(in the rows, 128 means zero)
Known rows, with every step that occurs:
puluneb/nolo/numop/rupap: [170 114 134 157 131 106 117 133 115 120 115  97 152 145 108 123 110 171
  76 178 113 165 102 171 130 131 122 170 120 117  51 118 148 111 135 156
 133]
rupap/mubi/zovel/numop/nolo/lasu: [141 156 144 159 117  68  63 160 138 139  91 133 172 104 103 126 125 130
 100 110 149 118 110 155  78 155 104 138 103 145  39  83 160 119 149 140
 143]
sosuz/noviz/tene/nolo/numop: [182 132 125 163 158 131  99 119 108 121 145  96 131  88  85 158 122 161
 112 128 118 147 121 140 114 160  93 120 150 149  32  79 170 118 110 158
 137]
numop/zovel: [150 145 157 169 114 112  95 137  93 166  77 109 152  93 103 140  98 146
 121 103 124 139 127 173  96 116 130 154 135 148 103 108 155 114 150 151
 141]
mipiru/mone: [171 133 143 170 128 136  92 124 123 113  83 130 123 111  86 147 116 160
 112 117 179 132 117 134 113 133 114 175 134 144  89  73 177 138 143 123
 154]
numop/rupap/sosuz: [162 145 154 186 128  99 103 125  98 131  85 117 132 110  63 126 125 157
 103 120 136 162 106 158  97 132 143 164 131 140  61 129 129 114 120 142
 141]
zovel/numop/rupap: [143 152 129 178 144  83  91 118 105 118 113 130 142 128 109 108 116 139
  93 112 134 148  84 148  98 136 130 140 133 145  74 141 137  93 123 152
 147]
mubi/zovel/numop/nolo/lasu: [146 144 133 149 120  85  79 152 145 140 105 123 160 117 116 120 112 138
  99 104 146 116  99 157 100 166 114 119 132 156  57  83 168  96 140 144
 134]
fiposi/dezot: [143 126 162 167 120 142  97 143 119 142 103 107 138 101  75 133 102 159
 106 128 157 156 128 161  99 124 135 156 133 147  97 107 129 117 154 117
 124]
lasu/nolo/numop/zovel: [163 111 145 171 124  93  76 163 103 170  76  85 138 113  99 138 103 169
 106 135 124 144 124 179 119 151 105 152 130 140 107 113 172 118 162 138
 139]
numop/punag: [154 148 151 170 127 107 104 146 146 126  74 109 166 105  77 142 131 149
 105 129 157 121 121 180  82 138 139 153 117 162  73 105 146 119 134 132
 119]
numop/rupap: [160 148 152 185 141  93  99 123 104 133  95 110 136 100  99 121 108 141
 106 125 131 162 109 167  99 120 123 156 121 135  82 136 139 100 117 144
 148]
mubi/zovel/numop/rupap/sosuz: [134 147 137 169 127  87  83 133  95 140 130 142 150 146  79 110 130 142
  96 111 140 145  81 142  85 142 128 134 132 142  35 122 117 115 132 162
 146]
nolo/numop: [182 115 141 157 132 117 102 136 120 132  98  85 143 118  95 137 108 162
  97 143 147 150 113 150 134 136 119 173 131 128  71  81 176 123 125 134
 139]
rupap/mubi/zovel/numop/punag: [118 164 146 156 119  76  64 161 132 136 112 150 198 121  81 136 143 124
 101 127 161 106 107 161  49 145 113 142 101 149  30 100 131 140 155 149
 132]
fiposi/mone: [135 116 163 171 108 133 107 136 135 115 100 103 140  87  81 166 110 151
 116 112 129 126 140 144 105 128 126 161 101 137  91 113 150 121 135 128
 143]
zovel/numop: [140 136 130 164 131 123  92 129 115 124 106 121 152 132  98 128 123 140
  99  94 146 133  96 130 104 141 139 144 133 151  75 104 154 109 133 138
 139]
puluneb/nolo/numop/zovel: [163 107 134 143 107 127 112 146  96 154  99  94 164 139 112 146  99 173
  87 156 105 143 116 181 124 126 126 164 135 124  68  92 163 118 166 160
 131]
noviz/sosuz/tebogok: [159 148 160 158 167 146  89 139 121 140  84 113 137 101  97 142 140 120
 123  80 142 131 142 151  89 161 103 145 127 179  81  94 176 126 113 135
 133]
numop/nolo/lasu: [175 139 147 172 123  96 101 146 150 129  56  97 141  84  98 136 109 156
 105 111 143 134 122 173 113 153 127 150 128 156  86  86 177  95 128 123
 131]
punag/lasu: [137 128 145 183 144 116  98 145 127 149  85 113 149 105  67 146 112 149
 108 101 144 152 128 160 103 118 126 146  91 154  81  92 177 101 143 122
 128]
noviz/sosuz: [153 145 162 171 131 139  82 138 126 152  88 109 144 115  82 142 120 128
 126 101 135 145 125 152  95 144 117 154 137 155  62  86 170 122 103 140
 130]
mubi/zovel: [146 133 160 163 120 129  80 147 121 156 116 107 169 107  94 134 107 135
 117 117 144 138 123 156  89 127 107 152 119 131  67  86 143 130 132 146
 141]
fiposi/puluneb/nolo/numop/zovel: [134  92 145 149  93 118 109 139 107 141 106  90 158 123  94 163  89 187
 115 166 103 152 118 189 133 146 122 142  97 126  69 107 161 124 157 156
 126]
puluneb/nolo/lasu: [168 110 133 151 119 135 104 155 136 111  74 111 156 129  85 134 108 155
  84 133 125 152 134 167 101 150 143 161 100 147  60  71 173 110 158 132
 125]
punag/numop/zovel: [139 134 177 183 118 127 110 136 110 193  83  88 161 103 105 130 104 155
 113  98 144 149 129 162 115 116 125 153 125 138  94 121 158  92 157 165
 127]
numop/punag/lasu: [133 143 145 177 142  92 108 156 151 145  71 121 164 105  61 153 132 154
 100 118 158 130 128 187  82 129 133 134  86 174  72 101 169  97 150 118
 109]
sosuz/rupap/mubi: [143 151 178 197 132 110  86 125 112 143  98 104 161  76  61 130 128 148
 120 104 157 159 134 143  75 116 128 186  83 131  62 100 165 128 108 155
 155]
fiposi/puluneb/nolo/numop: [139  77 142 150 106 132 114 138 137 108 114  84 158 132  77 167 106 184
 104 174 124 162 120 166 143 157 126 154  89 123  50  99 158 132 137 138
 126]
noviz/tene/nolo/lasu: [169 124 130 176 143 121  95 128 129 112 100 123 132  69  89 139  92 137
 111 118 138 162 112 160 102 165 119 112 107 167  45  78 194 105 143 142
 126]
sosuz/noviz/tene/tola: [177 160 153 176 149 130  93 123  99 118 117 104 140  52  97 138 123 126
 111  71 128 154  99 156  80 141 117 113 117 162  84  77 163 112 106 136
 156]
sosuz/rupap/numop: [147 153 176 193 107 155  97 120 134 124 105  87 143  99  58 130 103 150
 142 101 160 176 127 127  95 127 137 156 107 123  52  69 167 106 103 151
 137]
noviz/sosuz/rupap/mubi/zovel/numop: [114 166 168 176 130 108  54 138 114 166 147 138 176 121  78 114 142 112
 134  89 152 139 108 126  53 145  97 147 102 146  10  81 170 131  99 181
 151]
mubi/zovel/numop: [126 135 138 155 123 118  74 143 118 144 133 126 171 136 104 123 116 129
 107 103 145 123  96 136  92 140 113 134 128 141  56  93 143 121 139 153
 139]
noviz/tene: [151 140 156 192 133 126  87 127 102 124 100 108 157  81  89 150  98 131
 112  88 149 155 106 151 111 134 124 130 124 153  68  86 168 119 129 144
 130]
puluneb/nolo/numop/rupap/sosuz/noviz: [190 128 127 152 136 112 115 126  90 117 118  98 137 154  59 140 151 194
  79 155  98 151 125 152 111 145 125 172 145 128  22 101 132 119 118 164
 141]
sosuz/rupap/mubi/zovel/numop/punag/dezot: [103 148 170 184  98  88  90 146 149 164 156 137 191 118  58  87 163 153
 105 108 169 139 125 167  57 131 111 151  89 154  21 118 135 119 150 178
 125]

Rows:
[156 130 134 159 146  79 110 154 151 142  83 104 161 122  66 150 125 172
  89 150 160 137 121 182 113 138 121 144  87 162  60  77 194  99 149 122
 109] | nolo/numop/punag/lasu
[189 129 143 170 137  87 109 125  97 132  94 103 126 126  73 127 123 175
  90 152 139 168  96 155 129 143 132 175 136 129  51 111 151 117 113 145
 142] | nolo/numop/rupap/sosuz
[164 170 128 182 154  91  94 103  72 102 135 137 120  90  88 115 146 136
  93  69 124 156  58 142  70 159 140  95 128 168  52 114 137  94 106 153
 163] | zovel/numop/rupap/sosuz/noviz/tene/tola
[146  94 135 182 153  96  84 171 137 155  79  87 137 123  65 148 117 172
  94 132 145 163 129 166 127 155 101 144  87 147  86  99 195 104 155 109
 129] | punag/lasu/nolo/numop
[122 145 148 164 118  99  57 152 109 142 124 143 183 118  90 132 127 121
 103 109 149 128 109 132  72 131 106 154 106 129  41  93 137 140 148 153
 151] | rupap/mubi/zovel/numop
[132 152 135 161 138  82  77 131 107 141 141 139 156 133 116 104 113 127
 100 118 131 143  82 152  86 135 108 128 128 135  56 131 127 103 132 165
 146] | mubi/zovel/numop/rupap
[136 125 155 187 155  35  49 183 116 172 105 116 153 111  68 132 120 152
  99 159 131 175 126 181  93 135  56 150  49 120  49 122 165 120 158 132
 148] | punag/lasu/nolo/numop/rupap/mubi/zovel
[141 164 187 193 137 122  72 131 116 158 100 113 159  86  60 133 134 129
 138  91 150 160 137 144  66 130 112 177  97 145  43  86 183 132  86 161
 153] | noviz/sosuz/rupap/mubi
[165 112 131 175 141 129 103 121 117 128 131  99 136  91  96 147  99 152
 107 145 136 159  95 152 136 156 107 123 132 139  36  91 181 121 131 154
 130] | noviz/tene/nolo/numop
[162 157 168 189 106 125  97 130 161 114  75  81 136  78  74 125 105 158
 131 103 160 165 126 149 107 148 132 138 108 137  50  58 193  82 105 138
 131] | sosuz/rupap/numop/nolo/lasu
[135 174 190 197 103 152  90 123 155 152  96  82 144  97  75 137 124 145
 157  85 146 157 120 144 102 147 124 133 139 134  29  79 171  99  68 159
 128] | noviz/sosuz/rupap/numop/nolo
[118 126 146 201 146  86  83 185 160 149  56 112 155 106  52 150 142 157
 101 119 153 130 136 196  74 160 119 126  78 176  90 123 165  98 166 107
 110] | numop/punag/lasu/nolo
[132 150 197 192 133  85  77 146 118 179 119 109 178 100  93 120 122 134
 109 130 152 168 123 160  88 113  88 167  87 105  41 135 124 113 138 174
 148] | punag/numop/rupap/mubi/zovel
[145 148 175 187 138 138  93 122 124 159 111 100 143 105  73 124 127 140
 137  87 148 156 124 149  83 139 121 158 120 158  57  87 184 109  76 165
 138] | noviz/sosuz/rupap
[132 147 135 176 122 109  97 129 135 132  95 108 157 119 113 136 134 147
  94  92 141 111  87 146 115 148 135 135 156 152  78 126 141 100 125 140
 137] | zovel/numop/nolo
[153  94 153 187 107  98 105 175 166 152  93  85 148 128  62 110 146 190
  87 154 151 157 138 196 121 169 103 159 119 160  75 130 155 112 167 125
 104] | lasu/nolo/numop/punag/dezot
[169 115 144 187 149  72  80 151 116 134  94  89 123 115  93 119 112 166
  93 158 132 171 108 174 123 157  98 162 119 130  91 140 153 106 129 133
 149] | lasu/nolo/numop/rupap
[161 115 145 172 133  88  89 170 153 130  72  89 152 121  77 139 137 170
  94 162 158 129 122 187 103 176 113 152 115 152  80 111 166 124 145 119
 122] | lasu/nolo/numop/punag
[137 132 182 195 123 133 115 135 156 167  80  64 168 100 107 139 128 159
 103  99 158 133 118 156 136 137 125 150 142 133  78 131 141  85 121 152
 125] | punag/numop/nolo
[153 172 124 183 153  88  85 103  64 103 131 145 133 117  64 140 144 142
 103  63 128 144  92 127  83 158 128 109 155 170  27 115 135 102 107 165
 145] | zovel/numop/rupap/sosuz/noviz/tene
[102 129 122 190 151  74  79 176 157 135  74 133 161 138  62 139 152 153
  90 101 157 117 113 175  75 171 129 106  84 186  78 130 165  88 173 114
 112] | zovel/numop/punag/lasu/nolo
[154 103 134 199 157  66  88 162 113 150  78 106 120 130  41 134 133 184
  87 140 136 178 113 172 123 158 114 146  90 146  64 127 170  97 148 121
 133] | punag/lasu/nolo/numop/rupap/sosuz
[143 164 174 180 131  72  64 151 102 155 114 129 167  88  90 126 115 123
 114 140 131 161 121 170  69 112  88 164  91 115  46 121 120 136 131 154
 158] | numop/rupap/mubi/zovel
[166 127 155 197 146  54  61 160 109 136  83 100 137  98  83 128 127 156
  91 161 133 170 119 174 104 149  86 179  91 114  73 141 152 130 137 132
 158] | lasu/nolo/numop/rupap/mubi
[183 132 143 166 146  78 104 120 109 129 109  95 129 114 107 121 104 163
  94 157 136 169  99 166 129 132 111 168 128 128  73 118 159 106 115 146
 145] | nolo/numop/rupap
[118 153 162 178 129 100  66 135 108 149 145 131 180 111  79 112 132 130
 117  96 160 138 108 126  58 128 110 157  88 130  33  93 153 129 121 174
 160] | sosuz/rupap/mubi/zovel/numop
[169 146 162 163 135  56  66 145  98 150 125 113 162 104  99 123 109 143
  99 172 136 165 111 167  97 122  80 175  97 104  37 105 144 141 126 156
 160] | nolo/numop/rupap/mubi/zovel
[150 161 163 168 100 132  94 146 155 110  74 108 165 113  64 149 116 147
 124 131 163 141 128 160  86 145 141 142 117 137  44  77 144 119 135 127
 108] | rupap/numop/punag
[151 149 125 168 170 100 104 116  91 108 101 136 128 132  87 118 158 147
  87  85 147 135  99 133  91 167 137 140 129 173  66 140 134 109 131 143
 146] | zovel/numop/rupap/sosuz/tebogok
[164 150 168 189 147 115 114 119 106 152 103  95 133 118  50 131 154 170
 107  91 140 160 137 138  97 137 124 156 141 139  44 129 123  90 107 169
 139] | punag/numop/rupap/sosuz/noviz
